Every row comes from one small tree of marks. Brackets hold a mark, then the marks that hang from it, in alphabetical order. Every link used is in the known rows. Which tree was each row made from?
Known rows
(F (V X)): 1.781  -1.028  0.000  -0.104  -4.085  -0.332  3.388  -0.332  1.661  0.894  -2.001  1.288  -0.681  3.023  -3.093  3.912  3.196  2.220  -0.585  3.416  -0.989
(K (F V X)): 1.130  -2.334  -0.572  2.096  -3.460  -1.894  2.248  -0.410  3.489  0.876  -1.087  -0.537  -1.582  3.487  -1.641  -0.891  0.868  3.210  -2.031  3.682  -1.525
(U (F D K (X V))): 2.693  1.256  -1.451  -0.824  -4.327  2.080  1.479  -1.385  1.539  -0.845  -2.032  0.449  -2.054  2.956  2.056  -3.592  3.168  0.994  -1.077  2.894  0.853
(X (F D) U V): 0.755  0.268  -3.657  -3.334  -3.896  -0.717  -1.266  -0.638  -1.221  0.979  -0.694  2.646  -0.375  5.149  -0.546  -3.586  4.218  0.242  -1.727  1.225  1.588
(D F (V X)): 0.570  1.036  -0.018  -0.393  -5.076  0.819  2.468  -1.799  6.052  -1.195  -1.108  1.013  0.079  1.217  -1.815  1.698  1.686  1.423  -1.627  3.275  -0.702
(V (F D K (X U))): 4.163  2.381  -3.228  2.071  -2.866  0.486  2.858  -1.998  -0.289  -0.547  -1.495  -0.440  -1.199  2.639  1.104  -2.449  3.977  1.756  -0.989  1.320  1.643
(K F): 0.815  -0.651  -0.824  2.892  -3.122  -2.785  0.531  -0.956  2.136  0.609  -1.240  -0.955  -0.439  2.866  -2.983  -0.332  2.696  3.692  -1.203  3.260  0.135
(X (U (F K)) V): 2.146  1.908  -1.797  -2.409  -3.442  0.874  -1.609  0.036  1.557  0.353  -2.259  1.958  -1.444  4.753  -2.912  -1.573  4.098  1.847  -1.657  2.815  -3.112
(K (F D)): 1.056  -0.018  -1.503  2.624  -3.568  -1.982  0.957  -1.472  0.661  0.414  -1.037  -1.762  -0.268  2.626  -1.399  -2.298  3.383  2.689  -0.317  2.397  2.033
(F D K (X U V)): 2.549  0.682  -2.561  -1.239  -3.303  2.584  2.091  -1.889  -0.986  -0.605  -1.819  -0.437  -0.684  3.901  3.312  -5.119  2.570  -0.049  -0.510  0.950  2.304
(F D K (V (X U))): 3.163  1.242  -2.602  0.136  -3.161  2.987  3.310  -1.846  -1.402  -0.862  -2.800  -1.382  0.313  2.922  -1.090  -0.397  3.825  0.583  1.048  2.744  2.153
(F D K (V X)): 3.329  0.666  -1.757  0.515  -3.780  2.483  3.698  -2.017  -1.715  -1.099  -2.810  -1.497  0.244  2.678  -0.545  0.324  4.031  0.693  1.364  3.122  3.099
(F D K V (X U)): 3.096  0.214  -3.239  0.035  -2.531  3.471  4.128  -1.505  -0.184  -0.496  -1.395  -0.988  -1.004  4.124  1.589  -3.673  1.363  -0.057  -0.970  2.234  0.947
(V (F D K) (X U)): 3.697  3.390  -2.828  1.302  -3.040  0.809  2.485  -2.381  -0.344  -0.717  -3.267  -0.484  0.162  1.182  -0.861  0.139  5.786  2.230  0.910  1.399  2.367
(F K V (X U)): 2.899  -0.784  -2.189  0.529  -1.997  2.181  3.558  -0.820  2.005  -0.015  -1.829  0.139  -1.354  4.413  -0.661  -0.883  0.431  1.350  -2.325  3.397  -1.663
(D (F K V (X U))): 2.053  -0.516  -1.877  0.046  -1.576  2.281  2.132  -2.189  3.374  0.352  -1.427  0.048  -0.989  3.709  -1.318  -0.800  0.225  1.086  -3.107  4.497  -1.142
(V F): 3.520  1.636  -1.400  2.400  -3.687  -2.564  1.807  -0.955  0.506  0.445  -1.098  1.073  -1.318  2.890  -2.505  2.134  5.075  3.228  -1.427  2.240  -0.104
(U X): 0.093  1.001  -0.490  0.614  -2.640  -2.486  3.332  -0.285  -0.404  2.163  -0.914  0.179  1.039  2.788  -2.855  0.341  3.156  1.767  -1.783  2.807  -0.032
(F K): 2.771  0.723  -1.603  2.224  -2.379  0.169  1.653  -1.871  -0.309  -0.709  -2.019  -0.655  0.129  3.107  -1.745  0.965  3.340  2.197  -0.723  3.219  2.090
(X F): 0.736  -0.993  -2.459  0.646  -3.178  -2.270  1.040  -1.240  0.635  0.705  -0.471  2.082  -0.318  3.436  -1.350  0.495  2.816  1.826  -2.438  2.878  2.896
(X (V (F D K))): 3.797  1.389  -1.045  -0.492  -4.831  -1.120  -0.007  -0.964  -2.089  -0.437  -1.944  0.586  -1.177  4.158  -0.657  -0.204  6.064  1.821  -0.070  2.047  0.736
(D K V): 2.712  2.147  -0.994  0.920  -7.958  -1.138  1.307  -0.384  4.871  -2.067  -0.612  1.405  0.300  3.432  0.150  2.785  2.861  1.599  -0.300  2.043  -0.717

Which tree is each row?
1.336  -0.685  -0.273  -0.421  -2.971  0.426  1.995  -1.913  3.163  0.995  -1.639  0.924  -0.484  2.725  -3.036  2.615  2.115  1.695  -1.885  4.477  -0.654 => (D (F (V X)))
3.568  2.627  -2.142  1.666  -2.600  -0.189  2.064  -1.908  1.207  -0.492  -3.452  0.282  -0.077  1.399  -2.511  2.089  5.126  3.184  -0.043  2.279  0.541 => (V (F K) (X U))
0.974  -0.944  -0.738  -1.957  -3.605  -0.283  1.719  -0.248  2.468  1.410  -1.047  2.416  -1.525  4.290  0.648  -1.586  1.614  1.535  -2.410  1.171  -1.741 => (F (X U V))
2.452  -0.077  -0.905  -1.785  -6.687  -0.002  1.976  -1.395  0.574  0.045  -1.082  1.074  -0.873  3.915  5.404  -2.248  3.065  0.014  0.154  0.610  2.512 => (F (D K) (X V))
3.770  2.525  -1.327  1.124  -5.803  -1.231  2.552  -2.138  0.538  -0.386  -2.803  0.493  0.002  1.028  0.814  2.418  6.264  2.334  1.442  1.301  2.893 => (V (F (D K)) X)
0.646  0.463  -0.758  -0.066  -5.800  -0.736  2.917  -0.604  4.306  -1.427  -0.941  1.881  0.149  1.798  -1.238  1.763  2.542  1.739  -1.038  2.112  0.637 => (D (V (X F)))
2.291  -0.326  -1.495  -0.825  -2.679  1.312  1.431  -1.142  1.273  -0.167  -2.171  0.657  -0.939  4.249  1.039  -2.284  1.652  1.387  -1.859  2.157  -0.323 => (F K (X U V))
0.436  1.095  -1.514  -0.430  -5.244  -0.276  2.561  -0.444  4.615  -1.162  -0.975  2.124  0.284  1.998  -1.776  1.017  2.369  1.641  -1.376  1.727  -0.333 => (D (V (X F U)))
2.704  2.535  -1.889  0.143  -5.420  0.481  0.776  -1.166  2.226  -0.251  -1.442  0.950  -1.209  2.704  0.322  -0.856  4.299  1.443  -0.470  2.695  0.838 => (U (F (D K)))
1.303  2.182  -1.728  -0.264  -5.360  0.942  3.272  -1.194  1.446  -0.915  -0.802  0.328  0.316  1.876  0.116  -1.237  3.749  0.683  0.316  0.532  1.796 => (F (D (V (X U))))
2.533  0.475  -0.681  -0.574  -3.859  1.213  0.980  -0.818  3.079  -0.593  -2.256  1.177  -2.237  3.178  0.404  -1.601  2.497  1.952  -1.962  3.749  -0.918 => (U (F K (X V)))
1.013  0.574  -1.509  2.431  -4.653  -1.593  1.297  -1.068  2.012  -0.639  -0.604  -1.634  -0.241  2.472  -1.345  -2.559  2.938  2.467  -0.365  2.253  1.190 => (K (F (D V)))
0.766  0.226  -0.509  -0.141  -4.744  0.868  2.966  -1.491  6.645  -0.993  0.188  1.214  -0.963  2.338  0.153  -0.607  -0.067  1.023  -3.246  2.957  -1.454 => (D (F X) V)
1.556  -0.620  -1.434  2.157  -3.849  -1.500  1.461  -0.858  0.749  0.495  -1.064  -1.652  -0.750  3.387  -2.417  -1.584  3.047  2.556  -0.477  3.260  0.492 => (K (F D V))
3.784  1.858  -0.987  2.257  -3.432  -0.814  2.576  -2.156  0.688  -0.881  -3.510  0.026  -0.252  0.994  -1.637  3.164  5.366  3.312  0.433  2.777  1.870 => (V (F K) X)
2.902  1.045  -0.968  0.381  -3.594  1.610  1.770  -0.831  2.852  -0.661  -2.937  0.660  -1.570  2.673  -2.813  1.393  3.329  2.345  -1.002  4.910  -1.342 => (U (F K (V X)))
1.608  0.677  -1.079  0.598  -4.140  2.015  2.729  -2.137  5.772  -2.147  -0.611  -0.035  -0.595  2.341  0.334  -1.195  -0.142  0.903  -2.763  3.639  -0.464 => (D (F K X) V)
2.061  0.602  -1.729  -0.207  -4.352  0.208  0.521  -2.499  5.316  0.567  -1.236  1.289  -0.132  3.450  1.575  0.414  0.931  1.048  -2.175  3.155  -0.080 => (D (F (X U)) K)
1.168  -1.090  -2.013  1.382  -3.303  -0.526  2.283  -0.752  2.258  0.856  -0.832  -1.184  -1.238  3.534  -0.561  -3.545  1.344  2.126  -1.382  2.484  -0.532 => (K (F D V (X U)))
0.912  -1.293  -0.778  0.842  -4.334  -1.656  1.206  -1.130  1.337  0.484  -1.078  -1.020  -1.125  3.148  1.211  -3.779  2.395  2.207  -0.766  1.989  1.198 => (K (F D (X V)))
0.658  0.595  -2.548  0.315  -2.567  -1.499  3.297  -0.865  -2.272  1.112  -1.021  -0.466  1.206  3.396  -1.810  -1.756  3.058  0.544  -1.632  3.613  2.401 => (U (X (F D K V)))
2.335  -0.464  -3.722  0.661  -3.203  0.147  1.781  -1.775  -1.699  -0.629  -1.027  0.176  -0.183  4.005  -0.430  -1.241  3.178  0.576  -1.250  3.463  4.114 => (X (F D K V))
0.895  -0.487  -3.995  -0.637  -2.226  -0.844  0.804  -0.266  1.436  1.358  -0.436  2.582  -0.549  4.806  -3.625  -0.326  2.149  1.436  -3.186  2.971  -0.598 => (X (F V) U)
